What can hang from each mark:
Q654: Q262
Q535: Q262
Q296: Q262 Q292
Q262: Q296 Q485 Q535 Q603 Q654 Q841
Q485: Q262
Q841: Q262

Each row was made from one small tree. The marks that hang from a mark follow it in brackets, in the order of their numbers. Every link used is in the known rows. Write each row's tree.
Known rows:
Q262(Q535 Q603): [ 14.4  -7.8 -39.3  -0.3  35.9  12.6  10.6 -23.8 -24.4  15.8   0.7  12.3
 -16.9 -11.3   2.8  -9.7 -25.1 -32.2 -36.2  19.6]
Q535(Q262(Q296 Q603 Q841)): [-26.5  48.5   4.4  13.5 -34.6 -41.0  52.3  20.9  34.1 -30.1   6.0 -19.2
  -3.4 -25.8   1.5  -6.0 -39.8 -19.2  15.3 -11.9]
Q262(Q296(Q292) Q485 Q535 Q603 Q841): [-21.8 -37.1 -45.5  -6.0   7.8  38.2 -10.1  38.4  38.3  34.5 -31.0   7.2
  21.1 -42.5 -86.1  25.2  40.9  -9.8  84.7   3.7]
Q841(Q262(Q535 Q603)): [ 20.1  -8.1  -6.5  31.4  39.3  -0.3  -6.2 -13.9 -51.0  10.0  22.3   9.1
 -20.0 -30.2  -1.7 -46.8   4.7 -11.8 -46.5  18.0]
Q841(Q262(Q603 Q654)): [ 17.6  -2.4   0.0  21.2  27.6  14.1  17.6 -13.2 -52.7  -1.6  17.0   8.8
 -43.1 -32.7  20.3 -45.5  10.4  -0.5 -56.2  -9.6]
Q654(Q262(Q485 Q603)): [-14.9 -21.4  20.9  35.9   9.6  -1.0  21.8  29.5  10.2  -8.6  26.4  -1.8
 -34.5 -29.1  34.1 -15.7  -0.9  -6.7 -34.1 -20.8]
Q485(Q262(Q296(Q292) Q603 Q841)): [-41.7  23.4   4.9 -36.4 -49.3 -31.1   0.2  -5.0  30.4  -6.3  -2.4  -0.2
  10.8  16.6  11.9  20.0  -0.1  17.8 -23.0   1.7]
Q485(Q262(Q296 Q535 Q603)): [-12.5   7.5  -3.7 -22.4  -7.3 -16.9 -34.8 -18.6  23.2  10.7   5.2 -18.5
  15.5  32.5  33.4  21.7 -17.0  -5.2 -30.1  24.8]
Q841(Q262(Q654)): [ 29.1   0.8  25.6  24.1   5.2 -10.7  14.5  -7.8 -67.5 -32.7  19.3  -5.0
 -39.1 -16.2  34.5 -49.6  21.3   9.8 -47.9   6.9]
Q262(Q296 Q535 Q603 Q654): [ 17.4   2.3 -56.3 -11.3  41.8  42.8   4.5 -13.8   3.1  30.0 -28.6 -16.2
  -0.6  -2.8 -27.6  12.1   6.3 -26.4  36.7  11.3]
Q485(Q262(Q296 Q603)): [-33.6  10.0  15.4 -22.9 -34.7 -32.8 -17.1 -15.5  28.9  -5.5  14.6 -10.1
  10.9  26.6  56.5  14.3 -23.2   7.5 -48.0   9.4]
Q841(Q262): [ 10.2  -2.1  36.5  33.4 -10.9 -41.5   9.8  -4.7 -60.9 -37.9  33.6   3.3
 -22.4 -19.5  35.6 -57.3   7.8  10.9 -55.1  18.9]
Q485(Q262(Q296)): [-22.9  12.5  40.6 -20.6 -57.8 -58.0 -19.2 -10.0  14.1 -36.6  16.5 -24.3
  13.5  43.3  71.7  10.6 -12.6  17.8 -38.3  25.2]
Q296(Q262 Q292): [-14.1   0.6  59.1 -10.5 -29.7 -48.0 -19.5 -39.6 -21.1  -4.0  25.2  68.2
  49.8  61.6   9.1  -6.5 -30.5  54.1 -41.6 -11.9]
Q262(Q296(Q292) Q535 Q603 Q654 Q841): [  5.9  22.7 -70.9 -30.9  21.9  46.0  30.2   0.8   6.3  28.0 -53.4  -2.2
  -0.9 -17.6 -90.9  20.5  41.1 -11.7  73.2   0.4]
Q841(Q262(Q485 Q535 Q603)): [ 19.9 -46.4  -0.5  40.4  45.3  24.8 -28.5  10.2 -35.5  18.9  23.0   7.6
 -22.2 -44.0  -0.2 -35.5  17.7 -12.5 -30.4   8.5]
Q841(Q262(Q296)): [ -7.3   1.2  38.2  35.7 -22.4 -51.0  -0.5   4.7 -33.4 -32.1  28.1  -8.7
   7.2 -18.2  15.3 -50.1  16.4  16.2 -11.2  25.2]
Q535(Q262(Q296(Q292) Q485 Q654)): [ -9.6  -0.7  58.1  10.9 -25.3 -20.4   3.6  34.6  20.9 -42.3  -1.9 -39.9
  25.9  18.2  31.1  20.0 -11.0  31.4  31.5 -15.9]

Which tree is each row?
[-21.2  -4.3  32.9   8.8  -2.1   5.3   5.5  29.1  36.0 -10.8  -4.4 -26.2
  22.8   1.4  16.3  24.2 -23.2  21.0  22.9 -32.5]
Q535(Q262(Q296(Q292) Q485 Q603 Q654))
[  6.5  19.7  23.4 -24.5 -25.3 -10.7  11.2 -31.1 -25.0  -2.4  -0.3  63.5
   9.3  41.9 -21.7  -1.7   0.4  37.5 -14.3 -28.2]
Q296(Q262(Q654 Q841) Q292)
[  0.8  26.2  -1.4 -24.6 -42.3 -36.2 -12.9  -1.5  11.5 -24.2  -3.3 -29.1
  -3.2  26.0  19.5  14.3  12.6 -10.1  -0.1  35.8]
Q485(Q262(Q296 Q535 Q841))
[  1.4 -54.8 -30.9 -12.3  47.7  73.4 -36.2  18.0  22.2  45.4 -37.2 -10.3
  29.2  -3.2 -46.3  40.6  35.8  10.4  66.9  -6.5]
Q262(Q296(Q292) Q485 Q535 Q603 Q654)
[-37.5  46.7  17.3   4.9 -36.8 -44.7  45.6  20.1  32.2 -28.5  -0.6 -12.6
  19.2 -12.3 -13.7   2.3 -31.9   6.9  19.4 -14.6]
Q535(Q262(Q296(Q292) Q603 Q841))
[-10.1  45.0   4.1  12.7 -22.3 -32.0  62.8  10.5   6.8 -35.2  12.1  -6.4
 -32.0 -27.6  21.3 -13.7 -47.7 -24.3 -28.9 -18.3]
Q535(Q262(Q603 Q841))
[ 14.4  -2.4   2.6 -21.1  36.6  23.7 -29.5 -50.7 -19.5  47.2  -1.3  65.7
  34.2  54.3 -30.1  12.6 -20.7  29.7 -25.7 -24.2]
Q296(Q262(Q535 Q603 Q654) Q292)
[-10.8  35.8  14.8   8.9  -6.1 -16.5  33.9   6.9  23.2 -22.5   1.8 -31.5
   2.7   2.3  29.7   5.3 -43.3  -4.7   2.2 -19.6]
Q535(Q262(Q296 Q603 Q654))
[ 28.5 -36.0  20.0  17.0   7.7   0.7 -45.3 -16.3  -7.7  17.8  29.1  46.4
   7.4  27.4  18.2  -5.8 -24.0 -11.0 -18.0  -0.6]
Q296(Q262(Q485 Q535))
[ 50.2  -2.1   6.3  25.0  32.6   5.4  -2.5 -11.4 -73.1 -17.3   9.6 -13.8
 -34.0  -9.5  11.5 -43.2  29.0  -3.0 -30.5  22.2]
Q841(Q262(Q535 Q654))
[-10.4  23.1 -26.5 -26.7 -19.7 -10.9 -10.2  -7.4  26.8   7.8  -4.9 -15.2
  -6.7   8.6   4.0  18.4   1.3 -20.5  -9.6  20.4]
Q485(Q262(Q296 Q535 Q603 Q841))
[ 47.4   5.8   2.2  -0.4  17.8   6.3 -17.4 -42.6 -29.8  13.5  14.0  39.6
  -8.8  44.5  14.9  -9.7 -23.9 -11.6 -26.4  -2.9]
Q296(Q262(Q535 Q654))
[-37.2   8.8  23.1  13.0 -30.5 -19.6  23.2  43.6  47.2 -18.5   0.1 -14.0
  17.2 -25.5 -11.9  13.4 -18.8   6.9  35.7 -25.3]
Q535(Q262(Q296(Q292) Q485 Q603 Q841))
[ -6.9 -33.6 -63.7   7.2  10.1  42.6  -0.4  40.9  41.3  32.2 -22.1  -1.0
 -10.9 -61.1 -64.9  13.4  31.3 -46.7  79.5   7.2]
Q262(Q296 Q485 Q535 Q603 Q841)
[ 19.8  25.1 -89.5 -18.2  25.0  51.0  40.2   2.5   8.8  25.4 -43.9 -11.2
 -33.2 -36.9 -69.3   8.0  30.8 -48.5  65.5   3.7]
Q262(Q296 Q535 Q603 Q654 Q841)
[ 32.5 -47.4 -12.4   3.9  18.6  43.2 -29.0  27.7   4.1  -1.3 -25.5 -38.7
   1.7   1.8  -4.2  22.0  41.8 -11.1  73.4  19.5]
Q262(Q296 Q485 Q535 Q654)
[  8.3  26.2 -38.2 -36.2  -4.1  20.3  -3.6 -10.1  19.5  12.3 -20.1 -23.0
 -24.2  13.1   2.6  26.4  14.8 -21.6  -2.5   7.9]
Q485(Q262(Q296 Q535 Q603 Q654 Q841))
[-28.7 -50.0  -4.0 -13.1   8.9  50.6 -10.6  22.5  29.3  23.8 -24.0   1.8
  21.4 -12.1 -13.9  30.8  25.1  28.4  42.0 -28.7]
Q262(Q296(Q292) Q485 Q603 Q654)
[ 25.2 -36.6  33.7 -10.8  20.1  24.2 -51.9 -21.6 -19.4  26.2   1.5  50.0
  36.1  58.0 -13.0  19.7   4.6  40.7  -0.4 -17.6]
Q296(Q262(Q485 Q535 Q654) Q292)
